Known rows, with every step that occurs:
b, l, y, w: [ 3.31 -1.35  0.86 -0.41  0.89  3.07  2.69 -2.98 -1.04  1.03  1.70  0.41
 -0.44 -0.70  0.03  0.45 -0.50  0.19 -0.46 -2.34  0.72  3.50 -1.81 -0.62]
p, l, y, w, g: [ 3.63 -1.25 -2.88  0.49  0.50  2.97  2.48 -1.92  2.77  0.85  0.34  0.03
 -0.50 -1.22  0.31 -2.13  0.80  1.21 -2.85 -2.82  1.39  1.84 -0.14 -0.49]
w, p, n: [-1.43 -2.05 -1.93  1.25 -1.31  0.82  0.15 -1.72  1.98 -1.08 -1.23  0.54
 -1.39  1.47 -0.50 -1.71 -0.10 -0.54  0.44 -3.70  1.74 -2.43 -0.64  0.09]
n, b: [-0.39 -1.81  0.83  0.14  1.57 -0.89 -0.26 -3.03  1.84  1.23 -2.08 -0.51
 -1.00 -0.41 -1.85 -0.26  0.78 -2.17 -0.75 -3.46  0.88 -0.73 -0.48 -0.40]
l, y: [ 2.49 -1.47 -0.14  0.00 -0.06  1.07  1.52 -2.39  0.20 -0.05 -0.45 -0.30
 -0.19 -0.40 -0.36 -0.16  0.35 -0.68  1.09 -1.88  1.06  2.23 -0.35 -0.31]
p, n, b: [-1.40 -1.50  0.74  1.43  1.56 -0.32 -0.28 -2.26  2.08  0.41 -2.48 -1.98
 -1.26  0.76 -2.16 -0.83  0.67 -2.87 -0.79 -3.31  0.89 -1.11 -0.79 -1.72]
b, n, p: [-1.43 -1.56  2.16  0.72 -0.04  0.28  1.07 -2.67  1.56  1.60 -0.52 -0.62
 -1.67 -0.30 -1.81 -1.11  0.24 -3.80  1.89 -2.50  0.97 -0.84 -0.01 -0.72]
n, p, l, y: [ 1.89 -0.74 -0.98  0.34  0.19  1.40  2.41 -2.69  1.65  0.03 -1.42 -1.52
 -0.62 -0.76  0.20 -0.80  0.74 -1.45  2.24 -1.84  1.03  0.96  0.00 -0.74]
w, g: [-0.02 -1.99 -1.18  0.36  0.36  1.51  0.38 -1.65  4.05  0.80 -0.40  1.24
 -0.74 -0.70 -0.76 -2.06  0.28 -0.45 -0.42 -3.29  1.83 -1.75  0.08  0.67]
g, w, p, l: [-0.19 -2.23 -4.89 -0.15 -2.07 -0.35  1.41 -2.41  1.40  0.05 -1.72  2.39
 -1.00 -0.93  0.55 -1.70  0.71  0.47  1.31 -4.08  2.17 -3.32  0.25  2.62]
g, w, p, n, b, l, y: [-0.83 -1.93 -0.21  1.02 -0.47  0.75  2.44 -2.66 -0.48  0.25 -1.23  0.21
 -0.66 -0.15 -0.55 -0.23  0.69 -1.43  3.23 -2.08  1.69  0.63 -1.56  0.58]
g, w, p, n: [-2.21 -2.50 -2.53  1.07 -2.65 -0.23  0.71 -1.54  1.48 -0.79 -1.44  0.01
 -1.31  0.62 -0.23 -1.79  0.01 -0.56  1.84 -4.15  2.09 -2.27 -0.33  0.99]
w, g, n, y: [-0.17 -2.30  1.03 -0.77  2.44  2.03 -1.34 -2.08  5.47  1.02 -0.12  3.27
 -1.30  0.73 -1.27 -0.31  0.02 -0.44  1.92 -5.06  1.70 -1.83  0.30  0.44]
y, w, g: [ 1.32 -1.93 -1.14  0.09  0.38  2.10  0.93 -1.88  3.72  1.25  0.73  0.45
 -0.96 -0.87 -0.40 -2.04  0.11  0.66 -3.12 -3.98  1.41  0.45 -0.30 -0.16]
y, l, b, n: [ 2.97 -3.09 -0.72  1.16 -0.01  0.17  1.75 -1.63  0.89  0.92  0.25  1.12
 -0.93  0.40 -1.78 -0.08  0.01 -3.82 -0.83 -1.84  1.41  2.07  0.34  0.02]
n, y: [ 0.77 -1.93  0.88 -0.08  2.00  1.90 -0.48 -3.27  3.06  0.70 -0.88  2.09
 -1.14  0.65 -1.68  0.45  0.01 -2.31  1.27 -4.36  0.79 -0.57 -0.54  0.40]
w, p, l, b: [ 2.37 -2.17 -4.97  0.23 -1.01 -0.01  1.42 -1.35  3.27 -0.81 -1.89  1.79
 -0.81  0.17  0.15 -1.19  0.33 -0.99 -0.29 -3.16  1.83 -1.87  0.46  1.82]
g, w, p, n, y, l: [-0.18 -3.54 -1.37  1.24 -0.40  1.59  0.70 -3.15  2.60 -0.31 -0.70  1.82
 -1.47  1.73 -0.86  0.30 -0.02 -1.55  1.49 -4.83  1.94  0.97 -0.68  0.62]
b, n: [ 0.27 -1.87  0.46  0.65  0.12  0.36  0.68 -2.23 -0.10  1.53 -0.13  1.56
 -1.18 -0.20 -2.01 -1.11  0.39 -2.66  0.11 -2.44  1.11 -1.30 -0.11  0.02]
p, l, y: [ 3.37 -0.92 -2.37  0.16  0.40  1.49  2.12 -2.35  0.32 -0.09 -1.21  0.21
 -0.20 -0.66  0.14 -0.76  0.81 -0.44  0.67 -1.78  1.06  0.83 -0.15 -0.12]
g, w: [-0.54 -2.39 -0.92 -0.35 -1.42 -0.64  0.88 -2.01  0.78  0.85 -0.88 -0.02
 -0.76 -1.15 -0.46 -0.73  0.09 -1.17  2.02 -3.72  1.60 -0.54  0.17  1.55]
w, g, n, y, l, p: [ 2.25 -3.34 -0.51 -0.51  2.66  2.95  0.28 -2.38  4.00  0.84  1.80  3.44
 -0.98  0.77  0.41  0.08 -0.31  0.12 -0.92 -4.70  2.31  1.48  0.08 -0.73]

Rows:
[ 3.98 -1.76 -1.30  0.61  1.91  2.02  1.53 -2.47  2.42  1.61  0.14  1.37
 -1.50  0.42 -1.77 -0.17  0.40 -2.98 -2.49 -3.81  0.49  1.46 -0.20 -0.42]
p, l, b, n, y, w
[-1.30 -1.83  0.52  0.93  1.22  1.63  1.10 -3.11  1.03  0.87 -0.33  0.75
 -1.56  0.71 -1.13 -0.38 -0.07 -0.84 -1.01 -3.87  1.16 -1.23 -2.29 -0.49]
y, w, p, n, b, l
[ 1.80 -2.21 -0.50  0.84 -0.27 -0.25  1.27 -1.13  1.17  1.04 -0.44  0.79
 -0.99 -0.01 -1.98 -0.77  0.18 -3.90 -0.14 -1.93  1.17  0.17  0.46  0.41]
l, b, n
[ 2.32 -2.80 -1.41  0.35 -0.12  1.05  0.98 -2.64  2.57  0.69  0.45  2.64
 -1.70  0.96 -1.45 -0.35  0.17 -1.51 -1.75 -4.20  1.15  1.20 -0.39  0.81]
l, b, n, y, w, p
[-0.60 -2.27 -0.09 -1.02  0.72  0.65 -0.86 -0.99  4.06  0.79  0.14  1.99
 -1.01 -0.14 -0.31 -1.48 -0.10  0.93  1.13 -4.05  2.13 -2.30  0.62  0.39]
w, g, n
[ 2.12 -2.00 -0.08 -1.12  0.53  1.57  0.61 -1.24  2.53  0.81  1.37  0.42
 -0.79 -0.33  0.35 -1.20  0.05  2.26 -0.54 -3.65  1.72  2.00  0.20 -1.00]
l, y, w, g, n
[ 0.05 -1.55 -0.33  1.06  1.30  3.33  1.54 -1.59  0.47  0.05  0.95  0.93
 -0.89  0.83  0.27 -0.86 -0.94 -1.73  0.24 -2.81  1.58 -1.40 -1.57 -1.15]
b, l, p, n
[ 1.09 -1.01 -0.96 -0.26  0.48  1.57  1.73 -1.75  3.70  0.28 -0.81 -0.45
 -0.74 -0.67  0.50 -1.53  0.79  0.09  2.72 -2.42  1.79  0.10  0.69 -0.67]
w, g, n, p, l, y
[ 1.20 -1.66 -1.37 -0.59  0.41 -0.36  0.89 -0.96  4.46 -0.16 -1.58 -0.83
 -1.20  0.34  0.00 -0.53 -0.17 -2.16  2.32 -3.38  1.53 -1.10  1.06 -0.06]
g, n, p, l, b
[ 3.09 -1.66 -3.46  0.22  0.18  0.32  1.36 -1.13  3.08 -0.27 -1.79  0.37
 -0.58 -0.17 -0.34 -0.83  0.18 -2.18 -0.39 -2.76  1.37 -1.00  0.53  0.82]
p, l, b
[ 0.65 -1.79 -4.34  0.01 -0.71  0.63  0.83 -2.68  1.93 -0.28 -1.53  2.76
 -1.06 -0.23  0.27 -1.61  0.51  0.64 -0.11 -3.72  1.84 -3.66 -0.11  1.70]
w, p, l
[ 3.32 -2.16  0.60  0.49  1.59  1.64  0.99 -2.42  2.29  1.61  0.76  1.03
 -1.55  0.57 -2.20  0.21  0.01 -3.24 -2.15 -3.83  0.44  2.53 -0.38 -0.57]
l, b, n, y, w
[ 2.29 -1.50  2.27 -1.14  2.12  1.37  1.46 -2.95 -0.68  1.53  1.16  0.12
 -0.79 -0.42 -0.36  0.91 -0.02  0.55 -0.03 -2.96  0.76  3.23 -1.52 -1.47]
g, n, b, l, y, w
[ 2.09 -1.88  1.35  0.34  1.97  2.20  0.57 -3.33  1.26  2.12  1.01  1.59
 -1.65  0.37 -2.12 -0.02  0.23 -2.35 -2.00 -4.11  0.33  1.55 -0.84 -0.84]
b, n, y, w
[ 1.88 -2.97  1.09  0.94  2.03  2.13  0.58 -3.72  1.46  1.60  0.45  2.98
 -1.32  1.01 -2.30  0.91  0.22 -3.39  0.04 -3.53  1.11  1.74 -0.60 -0.15]
b, n, y, l
[-0.62 -1.98  1.97 -0.92  2.94  1.56  0.30 -2.47  2.57  2.35  0.78  1.90
 -1.25 -0.66 -0.97 -0.23 -0.10  0.18 -0.41 -4.04  1.48 -0.93 -1.27 -0.29]
y, w, g, n, b, l
[ 3.12 -2.96 -0.53  0.07  2.32  2.84  0.89 -3.43  1.92  0.61  1.18  2.46
 -0.83  0.78  0.05  0.86 -0.34 -1.52 -1.55 -4.03  1.51  2.50 -0.60 -0.72]
n, y, l, p
[ 0.36 -1.68  0.82  1.14  2.99  4.20  0.77 -2.53  2.25  0.38  0.53  2.25
 -1.21  1.54 -0.70  0.30 -0.71 -2.93  1.13 -3.89  1.14 -1.00 -1.70 -0.91]
b, l, p, n, y
[-0.14 -1.02 -1.05  0.22  0.61  0.92  1.22 -2.79  3.17  0.52 -1.79 -0.56
 -1.22 -0.56 -0.26 -1.26  0.37 -1.90  1.33 -3.35  1.09 -2.22  0.08 -0.17]
n, p, l
[ 0.88 -2.45 -2.01 -0.44 -1.24  0.64  0.71 -2.93  1.20  0.11  0.42  1.45
 -1.32  0.09  0.16 -1.07 -0.12  1.65 -2.22 -4.51  1.38  0.14 -0.77  0.65]
y, w, p
[ 4.58 -0.97 -2.17 -0.10  0.49  2.03  2.41 -2.67 -0.02  0.50  0.29 -0.79
 -0.49 -0.79  0.42 -0.65  0.47  0.72 -2.25 -2.80  0.64  3.05 -0.57 -1.13]
p, l, y, w
[-0.87 -2.12 -0.71  1.18  0.73  2.03 -0.49 -2.69  3.59 -0.64 -1.35  1.96
 -1.68  2.12 -1.35 -0.54  0.05 -1.79  1.22 -4.72  1.38 -2.00 -0.86  0.13]
w, p, n, y
[ 1.79 -1.63  0.80  0.64  2.83  4.64  1.39 -2.81  1.68  0.90  1.82  1.20
 -1.45  1.29 -0.29  0.28 -0.90 -1.47 -1.77 -4.57  0.73  1.16 -2.05 -1.74]
b, l, p, n, y, w
[ 1.69 -2.11  1.59 -1.39  2.31  1.80 -0.80 -2.92  2.67  1.19  1.00  1.52
 -1.55  0.89 -0.86  0.81 -0.46  0.26 -0.56 -5.66  0.73  1.26 -0.47 -0.93]
g, n, y, w
[ 0.56 -2.22 -0.04 -1.20  0.89  1.19 -0.36 -1.24  3.68  1.13  1.23  1.09
 -1.22 -0.19 -0.06 -1.46 -0.31  1.98 -1.21 -4.70  1.85 -0.25  0.33 -0.48]
y, w, g, n
[ 3.77 -1.48 -0.07 -0.28  0.05  1.59  1.93 -2.56 -0.25  0.42  0.82 -1.32
 -0.53 -0.44 -0.05 -0.18  0.08  0.54 -1.88 -2.65  0.62  4.28 -0.81 -1.33]
l, y, w
[ 1.92 -1.77 -2.07 -0.43  0.58  0.74  1.47 -0.72  6.21  0.42 -0.43 -1.15
 -1.33 -0.20  0.35 -1.60 -0.01 -0.70 -0.50 -3.98  1.66  0.14  1.02 -0.51]
y, w, g, n, p, l, b
[ 2.85 -1.00 -0.09 -1.01  0.59  1.40  1.86 -2.48  1.20  0.47  0.42 -1.85
 -1.05 -0.39  0.79 -0.37  0.15  0.86  0.09 -3.39  0.85  2.85 -0.05 -1.91]
g, n, p, l, y, w
[ 3.01 -2.99 -0.17  0.76  2.21  2.65  1.25 -3.29  0.73  1.45  1.63  3.13
 -1.12  0.78 -0.79  0.51 -0.02 -2.66 -1.63 -3.44  1.48  2.31 -0.45 -0.91]
b, n, y, l, p
[-0.08 -1.54  2.63 -0.95  1.09  2.62  1.78 -2.09  3.42  1.29  1.58 -0.31
 -1.20 -0.48  0.41 -0.61 -0.51  0.53  2.63 -3.16  1.57  1.60 -0.63 -1.10]
b, l, y, w, g, n, p
